What can hang from each mark
C: A
P: G
Q: X
R: K
T: C K
V: G R
G: V
B: A
S: A B G
A: B C X
K: T
F: X

Known rows, with every way that one mark hangs from another
V[R]: [-18 -6 -1 2 -7 3 -13 -9 -4 -5 1 -2 1 4 -4 -3 0 -15 -16 5 -12 6]
R[K[T]]: [41 -2 8 -2 -12 13 -19 20 12 -13 0 3 -5 15 12 -3 -12 -10 2 -1 -12 0]
F[X]: [-13 -3 0 -12 -2 13 -11 -12 1 7 -4 -1 13 9 -8 -1 2 -2 3 10 1 12]
G[V[R[K[T[C]]]]]: [32 -11 9 7 -15 9 -17 18 3 -12 -3 4 -13 31 19 -10 -9 -33 -18 1 -32 8]
A[X]: [-4 1 3 -17 -5 14 6 -16 7 -10 -5 3 7 7 -2 11 -6 -1 0 -8 1 6]
Q[X]: [-35 -2 1 -7 0 7 1 -16 6 -6 -2 5 0 4 -11 4 -3 -10 -3 -9 -1 11]
V[R[K[T]]]: [23 -8 8 1 -19 17 -31 11 8 -18 1 1 -5 19 9 -7 -12 -24 -14 4 -24 5]
K[T[C[A[B X]]]]: [19 -17 -3 -2 -6 37 10 -4 4 2 -6 13 -25 37 11 4 -10 18 -3 -15 2 24]
S[B[A[C X]] G[V]]: [47 -10 0 -27 -18 17 29 -13 16 -16 3 -6 5 10 25 10 -13 -8 15 -17 -1 12]
S[A[C] B G[V[R[K[T]]]]]: [53 -27 3 -24 -40 5 -28 3 4 -39 10 -6 -7 15 45 -14 -16 -52 1 -9 -28 22]
G[V[R[K[T]]]]: [27 -3 10 -5 -26 9 -21 -3 7 -19 2 -5 -4 24 6 -4 -11 -37 -18 10 -26 8]
B[A[C X]]: [-8 -8 1 -16 7 30 28 -8 24 -6 -8 -1 5 6 17 12 -10 19 21 -12 3 7]
R[K[T[C[A[X]]]]]: [48 -14 4 -8 -2 37 -7 13 15 -15 -15 10 -22 40 21 7 -16 5 -2 -12 -19 14]
V[G R[K[T[C[A]]]]]: [49 -27 0 19 -20 28 -38 30 6 -5 -9 5 -36 42 23 -8 -6 -1 -15 8 -39 14]
P[G[V]]: [26 13 2 10 -6 -7 12 1 2 -2 1 -1 0 4 -8 6 1 -9 2 -4 -3 2]
S[A G]: [45 -6 -1 -13 -18 12 -15 11 0 -12 2 -1 -4 0 12 -4 -8 -8 1 -3 -13 5]
K[T[C[A[X]]]]: [28 -11 -3 -10 -1 34 1 4 7 -6 -16 15 -18 32 10 3 -11 16 -3 -8 -5 15]
B[A]: [28 3 2 5 4 18 15 6 10 10 0 -7 -2 8 4 3 -5 16 3 6 -2 -2]
B[A[X]]: [25 4 5 -12 -1 33 21 -11 17 0 -4 -5 4 14 1 14 -11 15 2 -2 -1 5]
T[C[A] K]: [27 -13 -1 28 4 12 -3 19 -1 6 0 9 -19 14 9 5 -6 22 -3 -8 -17 15]
P[G[V[R[K[T]]]]]: [48 4 9 10 -25 10 -20 12 10 -21 2 1 -6 24 2 -1 -11 -33 -12 0 -26 7]
V[G R[K]]: [18 -15 5 11 -24 9 -33 9 6 -10 3 -8 -11 16 11 -1 -1 -18 -12 9 -33 5]
K[T[C[A]]]: [33 -12 -6 7 4 19 -5 21 0 4 -11 12 -25 26 13 -8 -5 17 -3 -1 -6 8]

Rows
[-6 -10 -2 -10 -7 26 17 -37 3 -1 1 -4 -15 22 -4 18 -5 13 -3 -8 7 24] => C[A[B X]]
[34 -15 7 -11 -16 32 -10 -10 9 -21 -13 2 -21 48 15 7 -16 -22 -22 -1 -33 23] => G[V[R[K[T[C[A[X]]]]]]]
[24 -21 7 -3 -22 36 0 -19 7 -14 -3 -1 -28 52 15 9 -14 -21 -22 -7 -25 32] => G[V[R[K[T[C[A[B X]]]]]]]
[50 -20 7 -23 -27 24 7 -14 20 -31 5 -12 2 21 32 12 -18 -33 0 -15 -26 17] => S[B[A[C X]] G[V[R[K]]]]
[6 -13 -1 -18 3 16 29 -16 15 -7 1 -4 5 4 27 7 -7 7 19 -16 9 15] => S[B[A[C X]]]
[2 -18 2 -30 -27 19 19 -24 9 -22 6 -3 -2 8 23 9 -10 -14 17 -22 -2 26] => S[A[B C X] G[V]]
[45 -10 6 10 -1 13 -15 41 9 -7 -6 12 -14 22 24 -9 -10 -6 2 -10 -19 0] => R[K[T[C]]]
[27 -27 5 -37 -35 9 -11 -25 7 -44 7 -11 1 13 41 5 -15 -54 0 -18 -29 29] => S[A[C X] B G[V[R[K]]]]
[81 -5 -2 -2 -15 13 5 14 3 1 11 -6 -3 7 13 -2 -9 1 0 -4 -4 1] => S[B[A] G]
[-2 -23 -1 -25 -21 27 8 -11 11 -22 4 3 -4 4 25 6 -11 -1 20 -27 0 23] => S[A[B C X] G]
[12 -17 2 19 -7 30 13 -6 3 3 6 9 -19 26 6 16 -10 23 -3 -21 -9 30] => T[C[A[B X]] K]
[7 -23 -2 -39 -34 6 -2 -34 0 -35 6 -7 6 7 30 0 -9 -44 -1 -15 -16 30] => S[A[C X] B G[V[R]]]
[9 -14 -4 0 8 2 23 1 8 3 6 -7 -2 -2 30 -4 -2 8 19 -9 8 9] => S[B[A[C]]]
[82 -8 10 -19 -36 26 0 -17 13 -25 9 -16 1 29 15 13 -19 -38 -19 -4 -30 15] => S[B[A[X]] G[V[R[K]]]]
[56 -8 5 3 -16 33 -7 4 12 -22 -13 8 -22 48 10 11 -16 -18 -16 -10 -33 22] => P[G[V[R[K[T[C[A[X]]]]]]]]
[-16 -24 1 -28 -34 23 6 -33 6 -27 7 -5 -3 12 20 6 -10 -29 1 -17 -14 31] => S[A[B C X] G[V[R]]]
[40 -33 0 27 -25 32 -28 22 3 1 2 3 -43 46 24 -6 -5 1 -15 2 -31 23] => V[G R[K[T[C[A[B]]]]]]
[84 1 0 -6 -22 5 16 1 2 0 12 -12 -1 12 11 1 -8 -11 -4 1 -6 4] => S[B[A] G[V]]
[10 -25 -5 -22 -28 -8 -8 -17 -7 -25 11 -9 -1 -1 33 -10 -4 -42 -1 -8 -17 23] => S[A[C] B G[V[R]]]
[21 -18 -6 16 -1 23 4 13 -3 11 -1 10 -32 30 13 -7 -4 19 -3 -7 2 18] => K[T[C[A[B]]]]
